What can hang from each mark
vude: gapegin
ritazek: bito bodeze gaset vude zofevib zunuga
gapegin: bodeze ritazek
sekuv: ritazek
gaset: ritazek
bodeze: zofevib
bito: sekuv zofevib
zunuga: gaset tezun
zofevib: bodeze ritazek
tezun: ritazek

Each row was made from one small tree. The marks that hang from a mark follow it in brackets, in alphabetical order. Every link used is in the known rows. Write each row's tree.
(in the rows, 128 means zero)
Known rows
bodeze{zofevib{ritazek{bito}}}: [104 122  79 132  98 118 106 148 126 172 154 130 154 101 105 129  86 152
 127 139 117 159 114 134 183 142 136 107 135 112 114 115 134 164 133 138
 131  71 115 130 135 123 124 118 155 143 126 147 113  97 137  54  95 101
 108  94 123 150 162 105 172 133 115 139 154 125 109 110 134 145 181 129
 162  83]
gaset{ritazek{bito bodeze vude{gapegin} zunuga}}: [107 125  96 106  57 116 109 161 139 127 127 152 178  96  89 174  59 148
  90 112 105 147 140 106 146 135 103 153 108 125 119 127  89 175 140 171
 139  75  93 112 166 126 112  83 156 156 166  76  82  69  90  71 116 108
 119  99 133 162 181  99 174 130 129 125 129 126 147 115 151 136 138 137
 166 100]
gapegin{bodeze ritazek{zofevib}}: [ 95 135  86 128 121 113  91 151 159 150 114 115 167  76 121 123  98 112
 113 107  89 144 143 119 167 159 142 124 120 139 130 112 110 163 136 138
 126  81 109 140 134 122 121  93 161 113 120 126 127  92 124  63 116 110
 101  94 111 149 146 109 167 114 118 120 162 113 143  91 133 142 176 122
 146 120]
vude{gapegin{bodeze{zofevib}}}: [132 169 100 141 100 127 126 157 146 123 148 106 196  47 113 113  93 108
 130 114 100 116 118 103 143 151 125 128 112 180 126 112 140 164 138 173
 101  76 103 136 143 139 115 118 164 115 123 134 112  84 123  69 131  94
  79  87 107 110 170 124 144 121 137 109 163 111 137  91  92 142 174 121
 123 123]
sekuv{ritazek{bito gaset vude}}: [ 97 146  75 103  97 107  99 154 131 166 110 155 138 136 112 165  71 178
 134 129  94 153 110 160 161 139 155 153 102  81 106 140 111 170 159 142
 144  86 100 103 164 143 103  82 167 158 149 120  71  94 120  60  82  98
 142 111 116 162 184  96 171 129 128 130 149 150 136 122 150 142 161 167
 199  99]
ritazek{zunuga}: [ 94 131 101 130  61 149 142 139 134 146 118 130 147 111 128 120  67 160
 126 126 117  94 134 144 176 151 147 157 100 109 107 131 104 146 173 133
 170  97  96 123 163  97 111  99 151 150 155 118  99 118 137  67 123 105
 109 109 117 141 176  87 155 100 113 138 122 143 104 136 105 141 190 153
 185 123]
tezun{ritazek{gaset vude}}: [104 137 109 131  64 139 140 156 133 120 103 118 145 117 110 133  59 169
 113 134  88 126 127 143 148 125 161 151  89 103  84 142 101 140 160 130
 167  75  99 113 170 150 102  76 166 152 146 127  84 103 130  71 101 113
 119 122  93 154 195 105 154 107 131 141 162 149 123 116 134 131 167 154
 185 129]
bodeze{zofevib{ritazek{vude zunuga}}}: [ 95 137  84 140  65 140 106 129 124 143 115 134 163  86 101 129  66 164
  97 143 104 132 134 117 166 148 149  95 130 105 136 130 114 182 145 144
 140  70  85 113 148 136 129 102 157 153 152 123 108 107 122  70  96 134
 113 107 119 158 167 104 175 114 113 145 141 146 137 112 123 139 159 134
 177 116]
sekuv{ritazek{bodeze vude{gapegin} zunuga{tezun}}}: [104 156  94 124  43 126 119 145 117 131 108 152 188  92 101 149  62 155
  54 129  93 126 132 135 164 133 147 153 118 112 135 127 107 196 125 156
 128  66  71  78 171 122 122  47 159 137 146  82  89 120  88  71 108 107
 137 123 135 153 168  90 174 137 150 136 120 143 153 102 128 128 148 148
 176 118]
gaset{ritazek{bito zofevib}}: [105 107  69  92  98  98 110 170 148 168 122 132 157 127 103 146  86 150
 131 113 124 166 133 131 173 139 105 141 106 112 111 131 116 160 152 138
 161  99 131 150 159 117 103 101 155 142 145 130  95  87 123  50 124  86
  99 116 126 145 175  95 152 125 116 147 152 132 105 124 164 144 167 125
 161  91]
bodeze{zofevib{ritazek{gaset zunuga}}}: [ 48 143  93 161  72 153 107 122 111 164 125 155 153  94 124 105  77 178
 130 159 126 119 133 132 182 157 159 102 105  85 110 143 103 177 163 140
 151  81  99 139 148 146 106 113 151 174 140 153 102 110 139  72  85 125
 116  84 103 186 160  97 171 111 109 149 138 141 132 123  92 132 181 151
 189 129]
ritazek{bito{sekuv zofevib} bodeze gaset vude{gapegin}}: [136 152  61 124 116  92  71 186 147 170 102 161 170 124  76 180  71 150
 124 129  37 143 121 138 101 125 146 167 147 102 109 152 120 196 132 167
 151  86  94  87 134 144 114  80 171 138 130 138  83  43  99  61 105  76
  97  86  99 118 181 110 171 112 128 116 159 117 170  90 147 126 151 156
 149 112]
sekuv{ritazek}: [121 137  86 100  87 133 127 156 127 161 113 125 164 127 119 133  87 169
 113 129 115 136 102 156 180 134 154 147 106 109 110 129 122 161 168 135
 142 100 105 108 162 112 115  85 159 136 136 115  96 140 130  58 117  87
 123 112 129 137 165 103 152 114 134 139 133 132  92 120 120 154 192 156
 184  95]
bito{sekuv zofevib{ritazek{gaset vude{gapegin{bodeze}}}}}: [122 164  72 147 132 124  59 161 148 160 113 150 198 105  81 147  92 140
 117 129  36 140 121 133 102 141 157 125 136 104 109 142 125 204 145 166
 133  82  86  91 122 176 102  85 161 157 102 137 106  75 105  65  97  86
 100  81 118 123 169 141 184 105 124 108 155 112 169  88  96 118 158 158
 151 128]
gaset{ritazek}: [115 119  99 105  73 140 143 158 137 153 130 108 167 119 108 122  75 156
 106 118 131 128 121 135 160 138 111 143  82 128 104 121 123 152 170 147
 163 106 115 123 174 115 109  91 143 152 152 102  93 133 125  54 134 101
 113 115 131 128 182 105 138 100 133 141 140 134  82 139 126 151 175 143
 172  94]
bito{zofevib}: [128 134  71 113  82 126 129 163 138 162 113 105 156 124 114 132  90 146
 117 125  90 122 117 147 157 128 146 150 125 119 106 135 130 169 166 135
 158  97 100 106 155 115 119  94 154 133 124 140 106 114 136  45 127  85
 102 103 126 102 175 104 153  97 125 131 142 123  88 119 120 146 199 141
 164 107]
gapegin{ritazek{bito zofevib}}: [ 84 113  78 120 116  97  96 153 146 171 119 131 141 105 117 138  95 130
 123 117 109 162 139 131 183 150 138 134 130 112 114 126 109 163 145 129
 142  81 118 141 129 109 123 101 157 123 132 140 116  91 144  64  98 106
 104  98 108 165 151  89 168 134 111 131 158 111 120  99 156 143 169 126
 163 104]
gaset{ritazek{bito{sekuv zofevib} bodeze vude{gapegin}}}: [155 124  61  95 108  93  86 195 152 156 118 152 195 127  53 176  71 144
  87 108  55 178 117 123 111 118 105 156 137 119 116 128 119 201 127 180
 153  95  98  90 142 130 122  68 159 141 126 104  91  68  85  52 122  80
  98  97 134 105 182 118 173 117 132 120 145 104 143  99 161 134 152 133
 144  93]
zunuga{gaset{ritazek{bito{zofevib}}} tezun}: [103 130  80  91  75 123 135 171 121 166 131 106 163 124 108 102  80 147
 101 113 107 147 125 170 175 129 116 158  94 101  87 123 130 171 149 117
 168  92  98 129 149 115 101  77 112 174 120 128  86 123 128  27 132  91
 129 113 156 109 166  85 168 105 132 162 136 138  79 161 138 109 184 127
 187  87]
bito{sekuv zofevib{bodeze ritazek{vude}}}: [166 147  53 122 101 131  73 147 150 174  99 142 182 122  78 152  81 160
  90 139  39 167 100 136 137 130 155 106 158  92 126 134 134 193 123 139
 153  88  85  88 127 126 144  69 147 135 114 122 114 100 112  51 103  99
 114 108 143 110 173 131 189  94 129 115 152 117 112  93 132 140 178 147
 171 104]
zofevib{bodeze ritazek{bito{sekuv} gaset vude zunuga}}: [ 89 150  79 147  90 140  65 128 145 173 115 206 150 124  91 147  57 181
 132 150  61 149 122 143 159 150 156 124 125  59 104 137 100 170 133 139
 169  84  90 118 135 130 117  72 159 179 151 126  78  74 110  73  67 115
 134 100 123 180 170  95 205 111 108 123 142 139 149 114 121 122 163 173
 211 112]
ritazek{vude zofevib{bodeze} zunuga{tezun}}: [103 159  78 132  43 131 119 127 138 131  91 151 161  81 109 131  71 140
  83 125  77 119 151 127 185 153 132 128 116 110 136 132 111 173 116 124
 154  65  77 121 164 100 128  63 155 127 161 121  99  92 111  63 110 122
 119 132 133 145 174  83 173 115 138 135 140 156 131 105 148 117 165 125
 180 120]
zofevib{bodeze ritazek{gaset zunuga}}: [ 71 155 109 153  65 163 102 107 132 166 125 168 159 100 135 115  73 172
 124 156 106 118 129 143 195 147 160 106 107  79 110 141  85 157 160 126
 159  74  97 131 169 133 107  91 157 179 138 120  92 111 132  71  84 118
 130  93 137 183 170 100 180 100 122 128 129 137 113 131  86 137 178 171
 211 129]
bodeze{zofevib{ritazek}}: [109 127  87 138  82 138 123 143 121 167 139 110 166  91 107 114  83 153
 109 142 114 144 113 128 177 142 143 100 126 126 124 120 135 163 143 140
 139  75 106 125 141 136 124 106 153 133 132 142 117 121 134  60 108 110
 103  97 118 144 160 112 158 119 123 146 158 129 104 109 118 150 184 136
 156  99]
gapegin{bodeze ritazek{bito}}: [ 98 137 102 124 116 117  96 158 151 142 145 123 157  80 114 131  82 126
 127 108 107 145 135 132 162 154 138 142 116 129 112  98 110 135 142 139
 124  79 111 139 125 104 128  98 153 134 123 118 107  93 125  68 101 102
 116  85 119 147 151  95 176 128 114 111 151 106 128 108 126 141 181 133
 166  93]
vude{gapegin{bodeze{zofevib{ritazek{bito zunuga}}}}}: [ 85 149  89 154  94 126  83 136 131 143 169 154 187  56 104 133  84 122
 137 129 113 150 134 105 165 155 139 114 135 128 123 110 107 174 126 176
 102  55  96 140 127 141 119 127 165 160 122 134 115  77 120  72 103  93
  93  86 122 162 154 115 191 146 110 110 140 106 161  95  98 130 161 124
 154 123]

Which tree is each row?
[ 71 141  83 149  99 125  98 140 126 180 147 147 142 101 109 120  84 162
 147 143 120 151 122 139 174 144 148 111 117  92 105 127 127 165 147 140
 140  74 118 144 138 151 102 120 159 161 130 161  98  92 137  61  71 109
 112  85 103 169 167  96 171 128 114 143 158 132 126 117 124 136 171 144
 178  93]  bodeze{zofevib{ritazek{bito gaset}}}
[121 109  87  88  73 116 120 181 142 154 138 133 170 121  97 153  54 157
 108 117 118 165 127 132 163 123 111 155 108 118 109 113 108 144 138 150
 160  88 123 126 169 101 119  76 158 143 146 101  90  97 109  47 125  93
 116 101 139 148 180  87 157 113 129 144 136 125 106 130 167 154 173 137
 168  74]  gaset{ritazek{bito bodeze}}
[102 153  82 136  75 133 122 156 132 142 118 127 156  93 114 117  59 163
 125 148  99 124 132 131 162 130 142 120 115 117 122 130 121 153 144 153
 146  77 110 127 165 139 117  96 167 131 149 144  92  89 128  64 104 115
 112  83  89 149 183  92 147 100 130 153 164 138 139 108 139 150 174 148
 152 112]  ritazek{bodeze{zofevib} gaset}
[142 143  71 123  77 147 103 134 142 176 123 125 179 114 110 128  90 148
  92 139  80 154 107 143 176 123 150  99 148 108 125 129 122 184 138 124
 142  81  95 100 149 123 129  88 147 148 105 127 125 119 126  50 108  93
 116 102 150 120 171 126 178  99 130 123 142 109  83 105 111 152 195 145
 182 103]  bito{zofevib{bodeze ritazek}}
[136 135  74 105  94  81  95 173 157 144 106 135 157  90 101 190  80 123
 111 117  73 156 140 105 146 134 124 146 147 134 137 139 116 177 115 161
 125  62 110 106 150 128 117  91 183 103 155 117 104  37 106  66 109  92
  94 107 105 138 186 101 170 141 128 118 164 119 168  74 176 145 125 132
 127  94]  ritazek{bito bodeze vude{gapegin} zofevib}
[133 166  93 135  81 131 113 142 152 122  99 137 165  84 113 142  86 146
 109 127  66 146 129 103 157 130 142 125 117 132 106 149  96 167 136 147
 134  55  98 126 158 175 108  84 177 132 138 129  96  61 115  79 101 105
 104 121 102 162 193 133 158 132 145 118 178 120 144  76 129 121 142 129
 165 139]  tezun{ritazek{gaset vude{gapegin} zofevib{bodeze}}}
[126 139  79 152 136 110  74 168 145 158 173 150 202  70  81 131  90 125
 142 127  84 172 113 119 136 150 138 125 143 135 115 101 146 174 111 179
 111  76 109 133 105 137 124 117 166 132 105 145 121  75 110  68 104  78
  79  87 119 129 152 123 179 134 114 107 160  97 151  84 109 138 174 129
 133 100]  vude{gapegin{bodeze{zofevib{ritazek{bito{sekuv}}}}}}
[ 75 129 103 127  69 146 116 135 135 145 117 132 158  97 122 129  66 156
  83 127 104 119 145 126 177 145 150 138 114 112 125 124  90 162 145 140
 159  87  98 115 156 100 137  75 151 137 143  99 109 124 121  72 109 129
 119  91 118 177 150  81 175 106 117 137 123 118 128 109 122 146 182 147
 182 120]  gapegin{ritazek{bodeze zunuga}}
[129 158 100 109 110 106 107 172 147 118 141 101 182  52  96 127  77 109
 118 109  83 149 119  99 135 154  98 119  90 168 120 104 124 173 126 180
 111  60 105 146 143 158 117 108 148 147 145 103  88  55 105  52 121 105
  97  96 144 131 179 133 173 138 135 127 159 123 155 123 134 115 130 118
 135  88]  zunuga{gaset{ritazek{bito vude{gapegin{bodeze{zofevib}}}}}}
[ 91 132 103 103  70 128  89 150 130 160 111 135 151 106 120 147  49 160
 107 148  75 142 137 143 179 142 154 129 139  77 119 129 101 169 125 133
 152  54  90 105 148 116 121  71 141 163 162  92  89  87 111  54  98 132
 130 100 147 193 181  94 214 117 101 150 123 152 150 122 152 121 138 162
 190  93]  zofevib{ritazek{bito bodeze vude zunuga{gaset}}}
[ 40 138  82 149  68 118 113 141 128 168 121 180 136 110 125 122  71 165
 143 132 111 113 167 155 194 148 152 163  97  69  91 142  98 161 149 119
 176  76 107 145 154 106  90  88 155 169 149 162  81  84 134  63  97 105
 116 118  96 170 161  50 171 124 112 148 136 162 141 123 138 112 173 133
 195 126]  ritazek{bito gaset zofevib zunuga{tezun}}
[ 94 167 114 135  43 171 118 113 128 140 106 134 167  79 126  96  64 153
  75 141  72 114 129 144 190 151 151 110 108  90 120 124 112 171 114 108
 151  54  70 113 151 119 133  62 122 164 155  91  94 126 115  61  91 141
 147 121 165 164 170  93 201 105 131 141 123 156 113 134 109  96 156 149
 210 107]  zofevib{bodeze ritazek{vude zunuga{gaset tezun}}}
[114 144 113 135  96 132 116 149 137 147 124 112 175  76 117 134  93 125
  80 121  94 126 126 115 154 143 132 134 115 148 120 117 108 169 136 150
 128  78 101 110 145 136 132  87 159 116 127 100 118 105 124  86 103 109
 106  87 115 152 162 106 158 123 138 110 138  92 121  92 119 146 162 143
 146 108]  vude{gapegin{ritazek{bodeze}}}
[ 84 138  71 106  95 112  99 148 128 181  94 140 157 131 130 137  91 171
 133 141 105 145 125 152 184 141 151 144 108  89 112 152 111 174 171 131
 155  93 118 123 170 146  91  85 167 142 136 145  92 109 136  55 111  85
 121 107 107 170 168 100 152 116 129 149 158 145 128 112 130 143 175 155
 178 119]  sekuv{ritazek{gaset zofevib}}
[105 135  74 120 108 102  88 142 159 167 118 144 146  89 117 142  95 126
 120 116  86 170 133 119 195 148 137 116 138 121 126 113 104 157 124 122
 133  78 117 150 131 106 135  94 163 115 132 131 114  76 135  63  90 104
 104 105 127 167 154  97 174 135 122 112 159 104 117  92 156 146 171 129
 161 101]  gapegin{ritazek{bito zofevib{bodeze}}}
[ 95 143  43  93  74 106  71 154 123 168  95 177 155 143  93 182  55 188
 114 142  71 158 129 155 161 122 166 155 145  57 129 159  94 200 156 146
 158  81  86  91 170 124 115  70 173 168 135 121  74  81 106  46  92  96
 140  96 123 173 165  91 198 111 119 146 127 139 172 109 154 138 166 160
 203 116]  sekuv{ritazek{bito{zofevib} bodeze gaset vude zunuga}}
[116 143  72 122  77 125  85 150 125 168  89 135 161 121  99 162  67 167
  85 145  66 147 123 143 140 123 162 111 150  77 130 155 108 200 140 135
 148  70  94  81 156 158 113  65 161 152 130 114  98  90 107  54  90 116
 135  87 117 154 178 113 184  99 128 143 148 134 150  99 146 145 153 159
 174 109]  bito{zofevib{ritazek{bodeze gaset vude}}}
[ 81 139 118 150  50 156 165 150 110 132 131 124 154 109 122 101  64 165
 105 136 117 112 134 162 172 123 160 164  75 102  65 128 107 140 151 116
 174  75 106 120 162 130  94  72 147 164 130 143  91 133 134  63 106 106
 127 128  97 143 179  85 148 109 137 153 147 145  99 126 113 121 191 132
 202 127]  zunuga{tezun{ritazek{gaset}}}
[106 123  89 137  54 127 155 160 124 139 122 112 162 106 112 118  75 144
  93 115 107 142 138 149 184 123 149 157 109 117  88 126 123 146 130 110
 162  76 108 124 149 109 115  73 149 125 120 147 115 130 123  55 131  98
 105 139 104 138 171  83 155 123 131 156 154 147 104 104 152 125 184 108
 172 123]  zunuga{tezun{ritazek{zofevib}}}
[114 141  59 125 107 102  89 178 144 153 118 157 159 112  81 160  52 170
 141 151  57 153 129 126 129 129 146 133 122  96 118 128 131 170 126 164
 158  82 107 119 135 127 125  75 170 127 152 142  81  51 106  60  94 109
 108  87  85 147 185  92 165 111 117 139 177 144 170  90 171 133 157 148
 155  92]  ritazek{bito{sekuv} bodeze{zofevib} gaset vude}
[108 165 116 143  93 124 128 150 140 138 101 128 148  93 119 142  82 151
 118 128  87  98 119 134 127 152 137 146  87 131 107 150 111 171 163 154
 142  79  93 110 159 168  94 102 167 142 155 118  80  72 126  86  86 104
 107 103  99 140 193 120 140 118 149 117 150 136 140 113 115 126 141 171
 162 121]  ritazek{gaset vude{gapegin}}
[137 150  93 106  82 124 126 163 135 118 111  88 185  63 100 122  73 133
  79 133  85 134 119  97 138 138  97 112  96 157 139 122 127 188 128 174
 124  68 102 118 165 160 126  80 136 125 156  90  93  83 109  59 121 124
 106  96 135 138 187 127 156 121 147 146 155 129 144 119 146 124 129 132
 133  92]  zunuga{gaset{ritazek{bodeze{zofevib} vude{gapegin}}}}
[ 99 118  75  98  62 110 102 162 132 127  95 124 148 109 117 152  43 156
 113 135  60 163 151 123 182 127 161 151 134  98 104 138  88 155 120 129
 160  63  94 128 155 106 127  69 158 144 157 121  87  71 112  46 122 121
 106 123 117 186 178  85 202 123 103 170 154 143 165 101 178 117 148 127
 180 115]  tezun{ritazek{bito bodeze vude zofevib zunuga{gaset}}}
[ 89 131 103 133  70 144  99 146 130 170 117 141 165 115 118 136  71 167
 107 153  95 129 126 148 169 130 152 121 117  90 116 139 105 162 145 132
 157  68 113 105 167 141 103  75 158 149 136 119  96 108 122  60  80 113
 128  88 116 178 173  98 171 102 123 147 142 136 131 113 128 147 165 169
 181 102]  zofevib{ritazek{bodeze gaset}}
[109 137  68 112  93 114  93 165 139 150 112 139 156 103  93 138  45 165
 131 153  46 141 127 126 155 147 149 144 127 102 118 126 127 170 120 167
 156  80  88 123 127 103 143  76 148 134 168 129  79  74 119  50 116 122
 100  91 118 155 175  84 197 107 109 153 153 141 166 112 159 117 162 151
 161  90]  ritazek{bito{sekuv} bodeze{zofevib} vude zunuga{gaset}}
[160 163  47 101 130 103  68 175 149 149 108 139 213 114  78 165  92 133
 107 111  37 162 102 138 107 136 150 152 145 131 126 123 131 204 142 180
 117  97  80  82 131 145 125  76 171 126  99 118 104  97  98  53 132  61
  98 101 132  98 162 136 174 114 138 109 154 103 155  84 113 137 170 143
 147 120]  bito{sekuv{ritazek{vude{gapegin{bodeze}}}} zofevib}
[109 123  89 100  42 135 128 148 137 128 103 131 172 108  94 153  44 168
  72 124 105 128 142 119 147 135 122 140 101 106 131 130  96 167 142 158
 165  87  94 105 185 119 123  63 157 157 168  76  84 101  97  62 124 122
 127 111 131 158 183  90 165  99 131 148 131 149 134 128 155 147 153 146
 177 103]  gaset{ritazek{bodeze vude zunuga}}
[ 78 135 106 151  58 138 152 157 114 135 145 141 141 121 111 110  56 169
 127 127 122 138 133 164 179 119 154 171  89  82  59 128 112 131 142 115
 171  73 104 132 149 119  98  78 148 162 131 152  86 117 132  61 100 102
 132 130 100 146 181  73 162 130 129 149 149 142 109 128 132 110 194 136
 206 115]  zunuga{tezun{ritazek{bito gaset}}}
[147 153  84 122  86  94 112 169 139 127 130 122 164  73  92 168  70 130
 105 122  81 147 124  99 143 137 123 130 140 154 140 116 129 180 113 175
 112  59  99 115 141 127 134 100 171 109 151 120 100  43 101  68 108 102
  91  90 104 129 180 110 157 140 132 121 159 121 158  80 159 145 134 131
 126  89]  ritazek{bito bodeze{zofevib} vude{gapegin}}
